Known rows, with every way that one mark hangs from another:
[sugob [rovu [ruli dimur]]]: -19 -14 -3 -3 7 0 3 32 -5 -61 9 31 -27 -1 11 31 -10 -25 -14
[rovu gazi]: -19 -2 4 14 19 -5 -3 25 21 -21 6 2 -18 5 -11 27 14 -14 -37
[sugob [rovu [ruli [dimur gazi zisi]]]]: -24 -9 -5 -4 14 -2 1 37 -4 -61 4 27 -29 -7 10 16 -2 -9 -21
[ruli [dimur gazi sugob] rovu]: -12 2 6 26 13 -35 2 28 -10 -7 -1 9 -14 -29 42 38 -3 -35 4
[zisi dimur [rovu ruli]]: -3 -1 -3 23 15 40 4 27 -8 -60 6 13 -16 18 -31 31 -32 -42 18
[dimur gazi ruli sugob]: -7 20 0 6 14 12 -8 26 17 -36 6 11 -27 -11 -18 11 -15 20 -33
[ruli [dimur zisi] [rovu gazi]]: -20 -11 6 18 10 -27 7 34 -5 -26 -1 -14 -6 -21 41 33 18 -27 -20
[sugob [rovu gazi [zisi [dimur ruli]]]]: -22 -5 -6 -2 9 4 -3 34 6 -65 5 13 -31 14 -14 -3 -5 -18 -21
[ruli dimur]: -10 -8 8 21 7 -14 -2 27 0 -39 3 -4 -15 -11 25 40 3 -23 -32
[zisi [dimur sugob] [rovu gazi]]: 0 11 0 29 21 16 -6 21 0 -26 0 3 -15 4 -33 33 -5 -47 34
[sugob [rovu [gazi dimur] ruli zisi]]: -32 -9 -11 -5 11 -13 0 36 6 -53 9 23 -38 14 -29 -37 -6 -27 -27
[dimur gazi ruli zisi]: -15 12 -2 -2 13 27 -3 39 21 -64 3 -7 -24 -7 -4 5 1 42 -61
[zisi rovu]: 1 3 -2 19 9 34 8 28 13 -45 7 8 -9 6 3 42 -8 -41 -7
[zisi [dimur ruli sugob]]: 3 12 2 13 4 18 -13 21 -2 -62 5 2 -22 2 -20 24 -23 0 -3
[ruli dimur rovu]: -11 -12 8 23 3 -20 9 29 -10 -30 3 2 -7 -16 53 54 -3 -43 -7
[ruli [dimur gazi zisi] rovu]: -18 -5 5 20 12 -22 5 38 -7 -31 -3 -6 -12 -25 53 31 10 -18 -19
[zisi [dimur gazi sugob] rovu]: 3 18 -2 31 23 20 -8 25 -1 -31 -3 11 -20 -1 -20 31 -13 -38 36
[gazi [dimur sugob zisi] [rovu ruli]]: -13 10 -8 4 -2 0 0 33 -4 -45 0 -2 -39 -5 -29 -58 4 2 -19
[rovu zisi]: -13 -2 -3 16 3 -2 0 31 9 -62 9 -3 -20 12 -4 -23 -21 -18 -64
[sugob rovu]: -11 -4 -4 -3 5 9 -2 30 10 -59 7 29 -23 3 23 42 5 -22 -11

Rows:
-2 9 0 29 24 31 -2 29 3 -37 -2 8 -19 7 -11 42 -6 -37 25 -> [zisi [dimur gazi] rovu]
-3 16 -5 14 13 11 -4 29 10 -39 1 -6 -11 -11 -17 3 3 -16 -13 -> [dimur sugob [zisi [rovu gazi]]]
-10 11 -3 17 10 2 -11 30 -1 -61 4 -3 -30 6 -29 -33 -33 -1 -36 -> [rovu [zisi [dimur gazi ruli sugob]]]
-9 5 3 15 14 20 -3 30 1 -48 1 6 -21 3 3 39 -13 -3 1 -> [zisi [dimur gazi [ruli rovu]]]
-17 -2 -4 8 0 8 7 33 3 -36 4 6 -39 9 -22 -30 6 -14 -20 -> [gazi dimur [rovu ruli]]
-22 2 -7 -11 6 4 -5 36 18 -53 3 12 -32 -2 -3 10 26 -4 -14 -> [sugob [rovu [gazi [dimur ruli zisi]]]]
-23 -4 -3 18 15 -26 0 32 -12 -46 8 6 -29 -3 -29 -48 -40 -17 -58 -> [rovu [ruli [dimur gazi sugob]] zisi]
-11 8 -2 6 1 -2 5 27 6 -43 9 2 -15 -4 -11 -6 -29 -12 -32 -> [dimur [ruli [rovu gazi zisi]] sugob]
-8 13 -6 6 1 -16 -13 27 8 -41 4 18 -32 -8 0 1 9 -24 11 -> [gazi [dimur [sugob rovu]]]
-10 9 -2 24 15 -12 -13 28 -3 -50 1 -1 -29 6 -22 -34 -25 -17 -29 -> [rovu [zisi [dimur gazi sugob]]]
-34 -7 -7 11 15 -19 0 33 7 -40 11 -2 -33 18 -57 -68 -16 -20 -56 -> [rovu [gazi dimur] ruli zisi]
-28 -12 -7 0 11 -11 4 38 -7 -63 8 26 -33 3 0 -14 -20 -24 -37 -> [sugob [rovu [ruli [dimur gazi]] zisi]]
-4 15 -9 -15 -4 22 -7 33 7 -85 5 11 -23 -13 0 4 -10 22 -28 -> [dimur ruli [sugob rovu] zisi]
-18 -9 -5 16 10 6 -2 31 -12 -77 11 5 -27 24 -41 -40 -49 -18 -46 -> [rovu ruli [zisi dimur]]
-23 -11 -10 -6 4 5 5 35 -1 -77 12 31 -30 15 -9 -17 -28 -24 -40 -> [sugob [rovu ruli zisi]]
-16 5 -9 11 -4 -12 4 32 -6 -41 4 3 -42 7 -40 -86 -16 -19 -30 -> [gazi [dimur sugob] [rovu ruli zisi]]
-12 8 3 19 16 -26 -11 31 -2 -31 -3 -8 -22 -29 16 5 9 2 -32 -> [ruli [dimur gazi sugob zisi]]
